What can hang from each mark
J_464: J_463
J_85: J_483 J_539
J_151: J_463 J_551 J_756
J_25: J_321 J_551
J_256: J_463
J_420: J_151 J_893
J_893: J_374 J_420
J_374: J_893
J_861: J_151 J_853
J_852: J_151
J_539: J_342 J_789
J_342: J_539
J_756: J_852
J_853: J_861
J_789: J_151
J_582: J_151

Each row was made from one small tree. The marks that hang from a mark follow it in brackets, in the order of their numbers. Every link used is in the known rows. Write each row's tree.
In the rows, 128 means zero.
Known rows
J_256(J_463): [135  72 116  92 141  77  99 136 104 146  88 127 150 161 108 135 101  84
 149 178  96 112 133 126 159  73 123 150 142 142 105 149 158 123 114 126
 147]
J_464(J_463): [136  71 118  87 142  74  99 152 102 139 106 120 152 157 102 140 105  91
 154 183  97  96 137 124 159  85 113 149 141 148 102 136 160 125 121 141
 151]
J_420(J_151(J_551) J_893): [144 113  98 102 144 132  93 138  96 142 135 107 144  91 128 151  84 127
 151 192 104 147  78  95 151 138 141 144 115 131 114 122 174 110 129 128
 140]
J_420(J_151(J_756(J_852)) J_893(J_374)): [110 103 125  95 108 131  63 151  70 139 134 121 133  79 116 157  71 145
 138 181  95 169  70  64 151 108 166 140  97 158  90 105 167 113 116 142
 149]
J_861(J_151(J_756) J_853): [125  77 118 123 142  67  87 150  75 201 115 166 161 125 134 161 117 148
 193 180 142 106 108 111 168  91 132 122  96 142 125  98 170 102  79 132
 134]
J_342(J_539(J_789(J_151(J_463 J_551)))): [171  95  73 121 176  89 146 105 117 175 102 100 169 169 168 126 117 107
 171 202 153 131 105 135 114 118 104 129 178  99 116 166 177 127 116 104
 151]
J_852(J_151): [134  96 109  93 160 104  94 141 110 158 101 132 167 139 124 141  83 130
 174 189 136 115 118 136 170 119 109 153 122 122 104 146 157  95 102 131
 144]
J_853(J_861(J_151)): [117  81 134 110 165  78 101 133  85 172 107 144 153 134 133 156 103 128
 167 175 126  72 114 103 160 118 129 143 132 132 137 120 178 101  87 137
 140]
J_342(J_539(J_789(J_151(J_463)))): [158  90  72 118 172  89 144 106 117 177  89 106 167 162 158 137 107 110
 160 204 157 128 110 131 112 107  95 126 182 107 107 161 177 132 111 104
 163]
J_893(J_374): [117  92 129 109 136 116 105 125 103 156  97 114 153 120 124 141  81 134
 158 177 120 126 124  96 137  80 134 158 132 141  94 139 175 124 116 123
 139]
J_789(J_151(J_756)): [117  98 122  91 143  83 123 144  99 186  98 136 163 145 142 130 104 120
 174 167 138 135 117 136 131 124 104 147 121 126 101 157 161 112 112 135
 148]
J_374(J_893(J_420)): [104 100 141 112 120 131  94 117  90 143 109 103 132 106 118 148  73 139
 145 180 110 139 108  65 130  80 136 163 127 150  96 130 177 135 122 123
 142]
J_853(J_861): [115  77 139 103 165  86 111 127  98 156 106 132 150 140 119 155  97 123
 162 175 107  88 127 110 149 110 126 152 139 133 119 135 181 110 109 130
 141]
J_420(J_151(J_463 J_551)): [155  90  94 109 168 102 103 154 109 140 149 115 150 121 124 125 103 116
 174 193 113 143  89 125 143 144 143 137 108 127 137 128 171 100 115 114
 131]
J_852(J_151(J_463 J_551 J_756)): [156  84 110  96 161  85 107 167  99 150 155 130 155 164 142 104 124 127
 220 185 118 153  95 146 177 138 142 149  85 121 122 145 140  87  89 132
 112]
J_374(J_893(J_420(J_151(J_463 J_551 J_756(J_852))))): [119  97 141 110 118 122  72 142  76 127 156 107 125 103 117 127  88 139
 156 182  97 167  75  63 134 108 172 150  97 152 118 115 170 115 117 130
 129]
J_582(J_151(J_756)): [103  65 140 107 151  98  95 150  92 170 129 127 170 132 126 158 109 122
 177 173 125 121 102 112 163  87 130 136  99 151  91 137 148 113 109 132
 144]
J_420(J_151(J_463) J_893): [129  94  85  95 140 121 101 159  91 133 132 117 134  91 110 155  79 124
 145 203 108 155  72  93 139 128 136 132 112 149 109 104 164 117 109 122
 147]
J_420(J_151(J_551 J_756) J_893): [138 105 107 102 138 124  91 149  85 147 152 112 137  98 136 146  96 133
 168 180  93 168  76  96 163 135 152 142  90 135 105 125 166 109 122 134
 137]
J_85(J_539): [131  67  94 119 173 116 119 115 109 179  95 109 169 152 137 141 102 117
 169 180 141 106 139 123 145 103  94 146 156 115  90 154 181 130 118 109
 151]
J_374(J_893(J_420(J_151(J_463 J_756(J_852))))): [104  92 139 107 114 121  70 144  76 129 144 112 123  97 108 139  77 141
 145 183 100 165  79  60 134  99 163 148  99 159 108 111 170 120 112 129
 141]
J_852(J_151(J_463 J_756)): [134  78 108  90 156  85 104 170  98 152 135 139 151 155 128 122 108 129
 202 186 123 149 104 141 174 122 129 145  89 132 108 138 140  94  82 132
 131]
J_151(J_463 J_551 J_756): [154  59 124  96 163  79 127 168  97 151 166 124 144 168 145 103 132 120
 225 176  95 163 105 133 154 121 151 151  85 131 116 147 154 106 104 123
 109]
J_85(J_483 J_539(J_789(J_151(J_551 J_756)))): [173  78  55 139 195 105 140  74 108 209 104  97 177 185 186 123 145  96
 177 176 169 130 123 133 138 125  86 126 182  64  90 186 186 141 137  85
 149]
J_25(J_321): [136  73 141  93 193  88  96 138 137 165 105 115 161 129 125 152  88 119
 186 163 106 117 125 139 155  94 101 159 121 141 100 149 184 114 113 131
 139]
J_342(J_539): [140  72  96 114 165 111 130 117 115 169  95 106 176 151 135 146  91 123
 164 192 139 112 137 114 139  92  95 148 158 129  95 160 180 131 112 115
 160]
J_539(J_342 J_789(J_151)): [165  95  78 106 186  92 140  77 104 186  71 105 169 144 162 160  94 104
 145 188 144 125 114 144 118 105  96 129 206  93  94 166 178 127 128 100
 167]
J_893(J_420): [102  83 143 103 147 120 106 123  95 145  99 104 149 117 117 146  81 135
 155 183 120 123 131  88 139  80 129 158 124 141  98 151 174 121 124 130
 149]
J_342(J_539(J_789(J_151(J_463 J_551 J_756)))): [166  90  79 120 172  84 145 111 111 179 113 104 164 173 172 122 126 112
 182 195 146 145 105 135 122 116 112 127 163 102 112 167 171 126 112 108
 150]
J_25(J_551): [130  74 131  83 170  92  80 129 136 160 103 117 157 137 117 146  81 117
 189 164 116 114 129 142 160 105 117 155 125 133 116 146 185 120 125 123
 152]

Write each row's tree
[138 107 100 112 120 124  97 160  76 132 167 105 125  92 134 126 106 136
 171 185  94 189  55  79 149 125 180 136  81 147 116 109 157 115 106 129
 120] : J_420(J_151(J_463 J_551 J_756) J_893(J_374))
[116 119  99 110 118 144  85 135  88 140 113 106 137  68 116 163  67 139
 125 189 112 151  79  69 142 108 147 141 120 150  99 109 175 123 120 128
 151] : J_420(J_151 J_893(J_374))
[156  48 145  78 157  74 101 175  86 143 171 136 149 174 134 101 121 122
 218 181  88 159  96 124 150 124 162 151  87 136 115 137 155  95 108 133
 109] : J_151(J_463 J_551 J_756(J_852))
[160  80 101 127 155  64 102 155  84 183 135 156 163 136 137 133 132 135
 204 200 146 103  86 119 151 115 144 120 106 130 159  92 170  97  79 121
 106] : J_861(J_151(J_463 J_551) J_853)
[119  59 145  96 158  59  93 162  69 163 138 158 144 149 130 140 116 129
 186 175 112  97  97 101 161 122 151 136 107 143 139 109 165  92  74 144
 130] : J_853(J_861(J_151(J_463 J_756(J_852))))
[157  74 132  73 158  89  77 162  96 138 137 142 167 159 120 113  93 123
 187 198 118 123  93 130 156 136 140 152 116 126 123 132 156  79 105 138
 121] : J_756(J_852(J_151(J_463 J_551)))
[151  85 140  75 157  98  69 147  98 145 124 140 173 153 124 124  83 128
 177 191 120 113 104 127 163 132 134 158 123 122 114 140 164  79 116 142
 129] : J_756(J_852(J_151(J_551)))
[140  69 130  69 154  89  75 165  95 139 122 148 165 152 108 129  79 124
 173 200 122 120  99 126 153 125 130 149 121 136 111 126 156  85 101 137
 135] : J_756(J_852(J_151(J_463)))
[111 106 129 132 124 127  93 138  77 128 151  90 130  92 126 114 106 146
 165 176 110 172  84  67 140  94 189 143  83 147 126 132 165 114 110 131
 125] : J_893(J_374 J_420(J_151(J_463 J_551 J_756)))
[106 116 137 134 121 136  84 123  79 135 138  87 135  86 130 127  97 150
 156 169 112 162  96  64 146  89 181 148  90 142 117 140 172 114 121 135
 134] : J_893(J_374 J_420(J_151(J_551 J_756)))
[155  73 110 126 150  56 101 165  74 188 152 161 156 143 145 128 144 140
 221 189 134 123  85 120 164 111 155 119  82 135 151  95 162  95  72 126
 105] : J_861(J_151(J_463 J_551 J_756) J_853)
[160  89  86 105 181  86 138  86  96 190  84 108 163 149 168 156 103 109
 159 178 134 142 112 144 128 103 104 128 187  97  87 169 171 126 122 105
 165] : J_539(J_342 J_789(J_151(J_756)))
[140  77 127 112 171  69 112 145  85 162 137 139 148 147 143 130 126 121
 190 181 121  87  97 110 155 135 147 141 121 126 157 117 172  95  82 133
 116] : J_853(J_861(J_151(J_463 J_551)))
[116 100  98 107 115 124  95 164  75 134 147 113 122  83 120 145  90 139
 155 188  99 185  63  75 146 109 167 132  87 160 101 102 156 122  99 128
 138] : J_420(J_151(J_463 J_756) J_893(J_374))
[114 104 147 112 116 128  65 131  78 134 146 106 130  98 120 136  81 143
 149 176  98 159  82  61 140 105 166 155 102 148 111 122 176 116 124 133
 136] : J_374(J_893(J_420(J_151(J_551 J_756(J_852)))))
[177  95  87 110 185  86 141  83  97 188 100 102 165 156 180 142 116 107
 173 176 131 146 106 149 131 115 115 132 183  86 100 176 172 121 128 105
 150] : J_539(J_342 J_789(J_151(J_551 J_756)))
[139  73 100 121 150  64 100 158  83 186 116 164 160 126 123 151 116 136
 186 202 151  99  95 114 147  99 131 116 112 143 144  85 170 103  72 120
 125] : J_861(J_151(J_463) J_853)
[130  81 142 114 165  71 101 140  79 174 136 142 149 146 151 137 126 131
 195 164 114  93 107 107 172 128 148 144 108 125 143 128 172  94  87 143
 123] : J_853(J_861(J_151(J_551 J_756)))
[140  96 142  82 144  78 107 148  92 177 122 137 169 159 148 110 112 120
 184 169 128 136 101 135 132 142 127 152 117 117 116 157 162  95 123 143
 128] : J_789(J_151(J_551 J_756(J_852)))
[139  98 116  98 115 120  77 167  68 125 171 116 128  96 126 124  98 137
 166 189  88 186  48  73 146 128 189 136  83 151 116 102 158 105 109 137
 119] : J_420(J_151(J_463 J_551 J_756(J_852)) J_893(J_374))
[155  63 127 112 145  51  81 172  66 181 157 171 159 146 137 126 136 142
 216 191 129 120  79 113 161 114 163 119  83 139 150  88 164  86  75 135
 103] : J_861(J_151(J_463 J_551 J_756(J_852)) J_853)
[179  88 100  98 182  83 124  88  90 183 103 109 167 160 174 140 110 108
 168 180 126 143 101 143 128 117 123 131 184  90 100 170 173 113 132 111
 150] : J_539(J_342 J_789(J_151(J_551 J_756(J_852))))
[104  99 127 118 118 125  86 139  82 134 140 105 121  94 114 140  84 140
 149 181 104 167  85  66 135  96 155 147  99 156 108 116 169 128 109 123
 142] : J_374(J_893(J_420(J_151(J_463 J_756))))
[168  83  92 110 169  81 128 116 105 173 117 112 167 176 166 121 119 113
 177 197 142 141  99 130 119 117 117 127 164 105 111 162 173 119 115 115
 149] : J_342(J_539(J_789(J_151(J_463 J_551 J_756(J_852)))))
[133  62 131 110 158  87 110 164  90 157 165 121 164 150 137 126 136 114
 205 180 119 138  80 120 158 107 153 133  86 145 117 135 140 106 102 128
 115] : J_582(J_151(J_463 J_551 J_756))
